Each row was made from one small tree. Brackets hold a mark, then the marks that hang from it, in the order of their numbers. Every link used is in the known rows. Write each row's tree.
Known rows
{z772 z569 {z915 z909}}: [-21.0   2.5 -23.4 -10.1  17.4   7.1  -7.9   6.8  11.5  10.2 -22.6  23.8
 -18.8  26.0   1.4 -13.8  36.6]
{z569 {z772 {z357 z909} z856 z915}}: [ -2.4   7.6  11.0 -25.8   8.3  -3.1  -1.4   3.7  34.9 -24.7  -1.6  15.9
  -3.3  -2.8  27.5 -41.9  27.1]
{z909 {z357 {z772 z569 z856}}}: [ -7.4 -24.4  -0.2   1.5  10.3 -24.4  -6.5  31.0  11.0 -28.5  -0.2  44.2
  36.5   9.2  14.0 -36.5  20.2]
{z915 {z772 z357 {z856 z569}} z909}: [  3.2   0.0 -12.0  -1.2  10.6  -0.3 -35.0  13.2  17.4 -11.9   1.9  46.3
  30.6 -18.2 -28.5 -20.9  17.6]
{z772 z569 z856}: [-20.7 -22.2 -20.9 -14.9  22.1 -13.0  13.5  21.3   3.4   2.2 -22.0  21.3
  38.0  11.8  19.3 -27.2  35.6]
{z909 {z357 {z772 {z856 z569}}}}: [ -1.7 -21.6   0.7   2.8  18.1 -18.9 -13.8  36.2   8.1 -29.6   1.7  50.8
  45.2   7.2   6.2 -40.5  15.4]
{z915 z909}: [-16.5  -0.1 -26.8 -12.5  14.1 -11.4 -27.5  26.8  22.4   4.2 -21.9  29.8
  23.2   5.9 -21.5 -33.8  18.1]
{z569 {z772 z357 z856 {z915 z909}}}: [  2.7  20.7   2.8 -19.5   7.5  -0.3  -1.9   0.0  36.2 -14.0   5.6  15.0
  -3.9 -13.9  17.0 -47.7  21.3]
{z856 {z772 z357 z569 z915}}: [ -7.3  10.8   2.0 -20.7  29.4 -23.0 -15.5  35.1  11.5  10.6 -20.2  36.0
   0.1  -3.2  23.2  -5.1  35.9]
{z357 {z772 z915} z909}: [-21.7 -13.3  24.1 -18.2   5.9   4.6 -33.3  32.3   4.8 -25.9 -16.1  37.6
   9.7  21.5 -18.6 -36.8  33.1]
{z915 {z772 z569} {z909 z357}}: [ -0.2 -11.0 -27.6  12.6   4.1 -21.7 -49.3  17.3  23.9 -17.5  -1.7  45.1
  18.4  -5.6  -7.1 -21.4  17.2]
{z772 {z357 z909}}: [-16.9  -9.5   0.0 -32.9  13.6 -21.1 -17.0  27.1  33.6 -17.2 -31.5  38.1
   3.9  27.4  -7.8  -4.8  25.9]
{z915 {z772 z569} z909}: [ -8.1  -9.3 -21.5  -1.7   8.9 -12.9 -52.0  22.0  12.6  -4.3 -12.7  35.1
  25.8  -8.7 -18.8 -23.7  27.4]
{z772 z357 {z856 z569} {z915 z909}}: [ -6.7  13.9 -11.7  -9.2  18.7  23.5  14.7  -5.0  17.5   1.0  -3.9  37.1
 -12.4  14.5 -10.7 -10.0  24.9]
{z772 z915}: [-12.2   6.8   4.7 -25.2  19.1  -1.3 -13.3  40.2  14.6   0.7 -28.9  14.1
   9.9  20.0  15.2 -31.0  33.5]
{z909 z357}: [ -4.3 -11.6 -14.8  -8.2  16.3 -33.9 -18.6  42.3  30.1 -17.8 -19.1  34.1
  29.9  16.5  21.2 -29.8  15.1]

Which tree is each row?
[ -6.8   3.7  -6.7 -13.2  40.9  -8.7 -29.8  27.1   5.1   4.3 -18.4  54.6
   0.1   3.8   4.2   0.8  30.5]  {z856 z569 {z772 {z357 z909} z915}}
[ -4.0   3.8 -12.4  -8.2  48.8 -10.4 -33.5  44.2  -9.6  16.5 -19.4  42.2
  28.5  -7.4  15.9 -21.5  31.4]  {z856 z569 {z772 z915}}
[ -1.8  16.5 -14.8  -7.2  40.4  -5.3 -29.8  23.9   5.9  14.6 -10.7  53.8
  -0.3  -7.4  -5.7  -4.2  24.0]  {z856 z569 {z772 z357 {z915 z909}}}
[ -6.4  -9.1  -6.9 -22.6  29.6  -8.2  10.6  21.2  13.1  -7.1 -17.0  39.1
  28.9  13.5   3.0 -11.1  25.4]  {z772 z357 {z856 z569}}
[-26.9 -23.0  12.8  -8.5   5.1  13.3  -4.9  10.9  -4.6 -22.8  -7.0  37.4
   9.1  19.7  -8.0 -32.8  39.2]  {z357 {z772 z569 z856 z915} z909}
[ -6.3  14.4  15.4 -26.9   9.1   6.4  21.1  20.4  25.1  -7.3 -13.8  18.6
   2.0  11.4  15.4 -22.0  29.6]  {z772 z357 z856 z915}
[ -2.2  -6.0  16.4  -5.8   8.6 -17.0 -23.1  42.8  18.1 -29.0  -4.6  39.8
  18.6  14.5  11.4 -39.1  19.4]  {z909 {z357 {z772 z915}}}
[ -1.3 -11.3   8.9 -24.5  15.5 -27.6 -38.6  37.8  17.0 -16.4 -22.0  35.2
  22.7   3.3   5.5  -5.6  35.1]  {z915 {z772 z357 z569}}
[ -0.7 -11.4   7.8   3.9  15.3  -4.7  -8.5  30.6   7.5 -27.6   4.1  45.4
  27.0  10.9  11.8 -39.3  19.4]  {z909 {z357 {z772 {z856 z569} z915}}}
[ -1.6  -4.0  -8.9 -20.0  42.6  -6.9 -26.7  24.0   5.6  -6.4 -16.6  25.8
  15.5  10.8  25.4 -34.7  32.6]  {z856 {z569 {z772 z915}}}
[-10.0  -9.0  21.4 -11.4  22.0  12.5  -9.0  33.8 -13.1 -14.5  -3.5  35.8
  35.2   6.4  -5.2 -44.6  33.0]  {z357 {z772 {z856 z569} z915}}
[-13.7   3.8  -3.3 -17.5  24.3 -18.7 -18.8  24.3  14.6   4.3 -21.3  41.4
 -10.1   3.6  15.1  -0.6  35.8]  {z856 {z772 {z357 z909} z569 z915}}
[-22.7 -26.5  13.1 -12.7   4.0  -3.9 -20.2  30.4   2.8 -28.5  -8.3  40.9
  45.2   5.3 -22.0 -48.7  25.5]  {z357 {z772 z856} z909}
[-11.1 -22.1  12.2 -13.0  25.1  -5.3 -16.1  40.6 -12.2 -16.6  -6.8  42.5
  58.4   1.0 -12.0 -45.4  27.9]  {z357 {z772 {z856 z569}}}
[ -0.3   8.2   5.7 -20.9  15.8  -5.5  -5.0  21.2  20.6 -12.5  -2.8   3.3
  24.7 -14.5  38.8 -65.1  28.5]  {z569 {z772 z856 z915}}
[ -6.1 -13.8   6.8   2.3   7.9 -10.2  -0.7  25.3  10.2 -26.7   2.3  39.5
  18.1  13.5  19.3 -35.8  24.4]  {z909 {z357 {z772 z569 z856 z915}}}
[ -2.7  -9.6  11.6 -17.0   1.2 -13.4 -30.6  30.4  24.1 -26.9 -10.0  34.0
  37.9 -11.0  -5.8 -25.6  24.8]  {z915 {z772 {z357 z909} z856}}
